What can hang from each mark:
R: P
K: L
P: H Q
H: P Y
Q: L S Y
C: K
S: K R

Known rows, with every way that one mark hangs from another:
R(P): [ 2.001  0.565 -1.201  1.094 -1.115  0.090  0.133 -0.346 -1.201 -0.229
  0.059  0.641 -0.507  0.924  1.145 -0.976  0.803  0.744 -0.600  2.409
 -2.825 -2.160  0.012  2.608]
R(P(H Q)): [ 5.017 -0.966 -2.551  0.762  2.522 -2.020 -1.466 -1.393  2.248 -1.518
 -1.746  0.829  2.189  1.671  1.824 -2.714  0.869  3.443 -2.336  2.889
 -4.702 -3.583 -0.231  5.455]
C(K): [ 0.835  0.207  1.230 -0.459 -1.813  1.628 -0.699 -0.462 -0.806  0.299
 -0.714 -0.132  1.531 -0.918 -0.590 -0.689  0.292  0.589 -0.675 -1.480
  0.308 -0.546  1.546 -0.865]
P(H(Y) Q(L S)): [ 2.910 -4.546 -3.579  0.290  2.280 -5.114 -4.776 -0.421  3.570 -3.682
 -1.177  0.203  1.116  0.392 -0.317 -1.131 -3.984  1.387 -4.235  3.135
 -3.743 -3.523  2.007  1.401]
S(K(L) R(P)): [ 4.677 -1.796 -2.702 -1.978  1.444  3.517  3.957  0.664 -3.077  2.471
 -0.581  0.559  1.578  4.200  1.064 -0.499  3.363 -3.702  1.499  3.355
 -6.339  0.739  0.407 -2.716]
H(P Y): [-3.089  2.396  1.331 -1.658  2.951 -0.940 -2.279 -2.182 -0.549 -0.858
  1.132  1.687  2.487 -1.777 -0.844 -0.269 -2.555 -3.068  0.659  2.504
  0.505 -2.946 -0.282  0.148]
R(P(Q)): [ 2.658  0.828 -1.984  0.843  0.575 -0.594 -1.020 -0.512 -1.254 -0.326
  0.408  1.734  1.856  2.188  2.048 -1.730  1.822  2.773 -3.245  3.984
 -3.825 -2.902  0.080  3.421]
H(P(Q(L S)) Y): [-1.440 -1.378 -1.922 -1.116  1.334 -2.506 -4.652  0.289 -0.170 -3.271
  1.444  2.366  2.289  0.609 -1.209 -2.418 -4.290 -0.989 -6.222  5.063
 -3.160 -3.913  0.982 -0.115]
Q(Y): [ 0.560  1.287  0.873  0.370  2.130 -0.748 -0.537 -2.058  0.093 -1.825
  1.138  1.237 -0.630 -1.002  2.588 -1.686 -1.680 -0.644 -1.056  0.242
  0.659 -0.490  0.428 -0.650]
S(K): [ 0.369 -1.811 -2.428 -1.958  0.549  1.395  1.568  0.229 -1.174  2.528
 -3.417  0.829  1.244 -0.125 -0.897 -1.072  1.053 -1.408  0.603 -0.086
 -0.849  0.726  0.565 -2.284]
P(H Q(L S Y)): [ 4.481 -4.612 -2.710  0.730  2.651 -3.553 -3.321 -0.421  3.917 -5.608
 -0.131  1.647 -0.188  0.807  1.443 -4.168 -4.528  2.439 -6.855  1.932
 -3.521 -2.383  0.662  1.090]
H(P(Q(L)) Y): [-0.893 -0.169 -0.121 -1.117  4.268 -2.435 -5.061 -0.920  0.927 -0.865
  2.008  2.324  1.383  0.923 -0.863 -0.816 -2.987 -1.054 -5.025  4.796
 -0.488 -3.996  0.711  0.907]
Q(L S(R(P)) Y): [ 4.130 -2.340 -1.673  2.121 -1.384  0.603 -0.688  0.804 -1.787 -3.099
  2.282  2.636 -0.970  0.884  2.629 -3.620 -3.232 -2.120 -4.420  4.339
 -7.398 -1.508  1.547 -0.838]
R(P(H(Y))): [ 3.205  0.224 -1.641  0.866  2.378 -3.186 -2.646 -2.997  1.959 -1.697
 -1.862  0.216  0.828 -1.236  1.199 -0.034 -1.295 -0.163  2.157  2.826
 -2.882 -4.519  1.157  3.874]
S(K R): [ 1.487 -1.688 -1.189 -1.920  1.478  3.469  2.370  0.610 -1.296  3.873
 -2.024  1.262  4.008 -0.372 -0.146 -1.465  1.294 -3.506  1.924  1.026
 -3.736  1.541  0.641 -4.491]
R(P(H)): [ 4.055 -0.984 -1.365  0.872  0.486 -1.130 -0.344 -1.063  1.963 -1.418
 -1.927  0.027 -0.184  0.398  0.444 -1.307 -0.120  1.625  0.314  1.427
 -3.563 -2.590 -0.088  4.730]
S(K(L) R(P(H))): [ 7.118 -3.765 -2.880 -2.349  3.032  2.002  3.382 -0.048  0.326  1.526
 -2.735 -0.410  2.348  3.827  0.643 -1.495  2.477 -2.756  2.212  2.628
 -6.902  0.287 -0.286 -0.948]
Q(S): [-0.917 -1.382 -1.901  0.275 -2.577 -0.183  0.817  1.031 -1.213 -2.438
 -0.433  0.342  0.963 -0.177 -0.297 -1.706 -1.587  0.352 -1.095  0.043
 -2.750 -0.004  0.225 -0.893]
Q(S(K R) Y): [ 1.411 -1.630 -2.294 -1.289  0.843  2.239  2.736 -0.049 -2.648 -0.070
 -1.598  2.785  4.512 -1.703  2.168 -4.398 -2.155 -3.610  0.015  1.182
 -5.887  1.140  1.557 -6.201]
P(H Q): [ 3.287 -1.506 -1.612 -0.220  3.755 -2.148 -1.731 -0.760  3.706 -1.294
 -1.704  0.284  2.625  0.794  0.643 -1.600 -0.274  3.053 -1.768  0.633
 -2.019 -1.798 -0.348  2.744]

Rows:
[ 3.210 -1.570 -2.330  0.544  2.900 -3.116 -1.529 -1.813  2.409 -5.508
 -0.924  1.563  2.698 -0.594  2.855 -4.765 -3.639  3.016 -3.944  0.965
 -3.898 -2.193  0.030  1.183] | P(H Q(S Y))
[ 3.856 -4.997 -6.882 -0.458 -1.753 -0.066 -0.435  1.961 -2.053 -0.387
 -3.027  2.376  0.689  2.835  0.112 -4.059  0.485  1.254 -6.345  5.000
 -6.997 -2.840  1.431 -0.340] | R(P(Q(L S(K))))
[ 3.881 -5.834 -3.519 -0.042  0.844 -3.193 -2.425  1.577  3.375 -3.590
 -1.291  0.286  0.223  1.665 -0.841 -2.743 -2.642  3.072 -6.024  2.001
 -4.299 -1.788  0.566  1.742] | P(H Q(L S))
[-2.644  1.234 -1.539 -1.346  2.054 -2.146 -2.987 -1.430 -1.651 -3.243
  1.007  2.919  5.760 -0.950  0.105 -3.235 -3.765 -0.699 -3.065  4.325
 -3.395 -3.539  0.554 -0.329] | H(P(Q(S)) Y)
[ 2.889 -2.985 -1.093  1.190  1.936 -0.288 -2.056  1.259 -0.058 -2.571
  2.651  2.661  2.049  1.161  2.534 -3.925 -3.423 -0.393 -6.461  3.792
 -5.570 -0.614  1.975 -2.924] | P(Q(L S(R) Y))
[ 1.093 -4.264 -4.210 -2.923 -1.238  0.777  3.623  1.141 -2.614 -0.704
 -2.368 -0.209  0.430  3.201 -0.612 -1.075  0.550 -1.589 -0.616  0.456
 -3.585  2.172  0.243 -4.696] | Q(S(K(L)))
[ 2.496 -2.775 -2.306 -2.250  1.710  2.256  3.782 -0.179 -2.906 -0.987
 -0.228  1.456  2.451  2.193  2.331 -2.842 -1.039 -4.276  0.023  1.617
 -5.733  2.952  0.975 -7.185] | Q(S(K(L) R) Y)
[ 2.131 -3.027 -0.524  1.161 -0.032  0.365 -0.595  1.414 -0.098 -2.437
  2.357  1.985 -0.243 -0.037  1.830 -2.815 -4.213 -2.500 -3.904  2.339
 -4.702  0.197  1.722 -3.535] | Q(L S(R) Y)
[ 1.959 -0.246 -1.311 -0.297  5.317 -4.153 -3.942 -2.517  3.220 -1.572
 -1.302  0.447  3.608 -0.714  1.056 -0.051 -1.321  1.238  0.265  2.177
 -1.345 -3.334  1.053  2.185] | P(H(Y) Q)
[ 5.320 -3.072 -0.771  0.667  5.459 -3.242 -3.827 -1.333  5.311 -3.195
  0.232  1.269 -1.347  1.452  1.543 -2.656 -2.851  2.050 -5.800  1.765
 -0.864 -2.323  0.267  2.355] | P(H Q(L Y))
[ 2.568 -2.681 -1.463 -3.090  2.629  3.319  3.646  0.943 -1.746  2.936
 -0.693 -0.137  2.226  3.502  0.281  0.263  2.452 -4.193  1.977  1.173
 -3.494  3.306  0.767 -5.334] | S(K(L) R)
[ 3.330  1.647 -1.625  1.496  2.952 -1.284 -1.859 -2.212 -1.150 -2.438
  1.449  2.960  0.889  1.393  4.740 -3.428  0.033  2.221 -3.781  4.262
 -3.327 -3.426  0.510  2.946] | R(P(Q(Y)))
[ 0.277 -1.632 -1.347 -0.508  1.948 -1.447 -2.707 -0.040 -0.130 -4.767
  2.278  3.889  0.570  1.078  0.520 -5.644 -5.264  0.340 -8.935  3.880
 -3.141 -2.935 -0.304 -0.300] | H(P(Q(L S Y)))
[ 5.891  0.402 -1.705  1.348  4.443 -2.484 -2.206 -3.026  2.196 -3.425
 -0.473  2.210  1.460  1.104  3.971 -4.041 -0.997  3.178 -3.333  3.240
 -4.090 -4.264  0.018  4.721] | R(P(H Q(Y)))
[-0.063 -1.536 -2.750 -3.256  1.509  3.300  1.712  1.613 -2.650  1.110
 -1.458  3.763  9.168  0.205 -0.901 -5.768 -0.934 -2.205 -2.656  3.728
 -7.777 -0.583 -0.218 -4.113] | H(P(Q(S(K R))))
[ 2.062 -3.161 -2.563  1.050  0.897 -2.315 -2.674  0.483  0.198 -4.325
  1.463  2.072 -0.891  1.439  2.178 -3.835 -3.599  1.466 -7.823  2.769
 -2.967 -1.419  1.406 -0.973] | P(Q(L S Y))
[ 5.827 -2.280 -2.769 -1.039  1.926  2.187  1.890 -0.244  0.674  2.370
 -3.885  1.372  4.048  0.191  0.108 -2.854  1.328 -1.768  2.377  2.087
 -7.347 -1.014  0.359  0.091] | S(K R(P(H)))
[ 2.920  0.555 -1.090  1.775 -1.040  1.219  1.187 -0.093 -3.016 -3.031
  1.515  2.597  2.411 -0.765  3.855 -4.586 -2.231 -1.525 -1.239  3.811
 -7.696 -1.456  1.227 -1.015] | Q(S(R(P)) Y)
[ 5.899 -0.813 -1.200  0.871  3.525 -0.033 -0.759 -0.256  1.860  0.067
 -0.415  1.161  5.224  1.710  2.125 -2.776  0.780  1.437 -0.970  3.674
 -7.316 -2.891  0.441  3.419] | S(R(P(H Q)))
[ 5.334 -2.617 -2.918  1.259  3.874 -4.259 -5.683 -1.527  3.636 -1.765
 -0.467  0.795 -0.163  1.594  0.724 -0.525 -1.310  1.592 -3.327  5.374
 -3.790 -5.543  1.596  4.885] | R(P(H(Y) Q(L)))
[ 1.546 -3.073 -3.585 -2.449  0.940  0.099  2.727 -0.955 -2.347 -2.598
 -1.281  1.251 -0.303  2.222  2.101 -2.710 -1.317 -2.025 -1.653  0.604
 -2.770  1.984  0.444 -5.342] | Q(S(K(L)) Y)
[ 2.526 -2.872 -2.883 -0.215  0.935 -2.376 -1.038  0.039  2.364 -3.765
 -2.253  0.478  3.841  0.242  0.411 -3.608 -1.644  3.436 -3.001  0.992
 -4.371 -1.765 -0.236  1.728] | P(H Q(S))
[ 0.935 -0.180 -2.234  0.591  1.258 -2.054 -1.239 -0.876 -1.172 -4.349
  0.673  2.663  2.504  0.050  3.512 -4.268 -2.430  2.234 -4.584  2.054
 -3.367 -1.334  0.421 -0.951] | P(Q(S Y))
[ 3.991  0.531 -2.353  0.658  3.997 -4.008 -3.881 -2.824  1.993 -1.747
 -1.163  1.038  3.086  0.193  2.059 -1.184 -0.653  1.856 -0.305  4.393
 -4.054 -5.037  1.161  4.974] | R(P(H(Y) Q))
[ 2.036 -0.674 -4.071  1.119 -2.023 -0.979 -0.424  0.568 -2.554 -2.795
 -0.256  1.625  2.849  1.890  2.414 -3.527  0.036  3.194 -4.182  4.306
 -6.645 -2.787  0.310  2.252] | R(P(Q(S)))
[ 1.813 -4.342 -1.028  0.470 -2.105  1.316  0.193  3.298 -0.547 -0.897
  1.378  0.646  0.523  0.817 -0.825 -1.327 -2.434 -2.298 -2.906  1.878
 -5.344  0.618  1.565 -2.879] | Q(L S(R))
[-1.650  0.110 -1.488 -1.387  0.037 -0.114 -0.632  0.768 -1.651 -3.221
  0.474  2.555  4.604  0.642 -0.393 -4.549 -2.503  1.251 -4.896  2.648
 -3.948 -2.442 -0.930  0.500] | H(P(Q(S)))
[ 1.297 -4.474 -3.378  0.297 -1.179 -1.527 -2.254  2.143  0.194 -2.322
  0.452  1.058 -0.235  2.462 -0.301 -2.060 -1.586  2.067 -6.817  2.910
 -3.461 -1.234  0.977 -0.406] | P(Q(L S))
[ 1.735 -0.150 -0.930  0.836  2.200  0.241 -0.205 -0.025 -1.251 -3.288
  2.150  3.056  5.677 -0.123  3.794 -4.227 -2.503 -0.235 -3.249  2.544
 -6.157 -0.317  1.026 -2.638] | P(Q(S(R) Y))
[ 2.975 -5.895 -4.296 -1.371  0.246  1.641  0.506  3.130 -1.190  1.850
 -1.805  2.331  4.038  1.811 -0.594 -3.211 -0.449 -1.294 -4.714  3.395
 -6.972  0.290  1.973 -4.690] | P(Q(L S(K R)))
[ 3.945 -4.658 -4.012 -1.762  2.387  1.266  1.546  1.048  1.016  0.277
 -4.323  1.779  7.983 -0.095  0.137 -4.665 -0.432  0.012 -0.574  1.935
 -8.202 -0.164  1.115 -2.825] | P(H Q(S(K R)))
[ 4.116 -2.351 -2.329  1.489  0.472 -1.247 -2.854  0.839  0.068 -0.159
  1.051  1.304 -1.706  3.660  0.982 -1.553  1.053  2.048 -5.993  5.175
 -3.419 -3.179  0.555  3.515] | R(P(Q(L)))
[ 4.675  0.382 -0.989  1.009  4.987 -2.097 -3.153 -2.051  1.883 -0.268
 -0.082  1.370  6.044  0.200  2.871 -1.575 -0.357 -0.358  0.596  5.318
 -6.692 -4.356  1.681  3.143] | S(R(P(H(Y) Q)))
[ 2.136 -0.686 -1.926  1.178 -3.336  1.982  1.818  1.466 -3.394 -1.036
  0.352  1.218  3.065  0.487  1.563 -3.052 -0.621 -1.050 -0.095  3.377
 -8.384 -1.197  0.978 -0.422] | Q(S(R(P)))
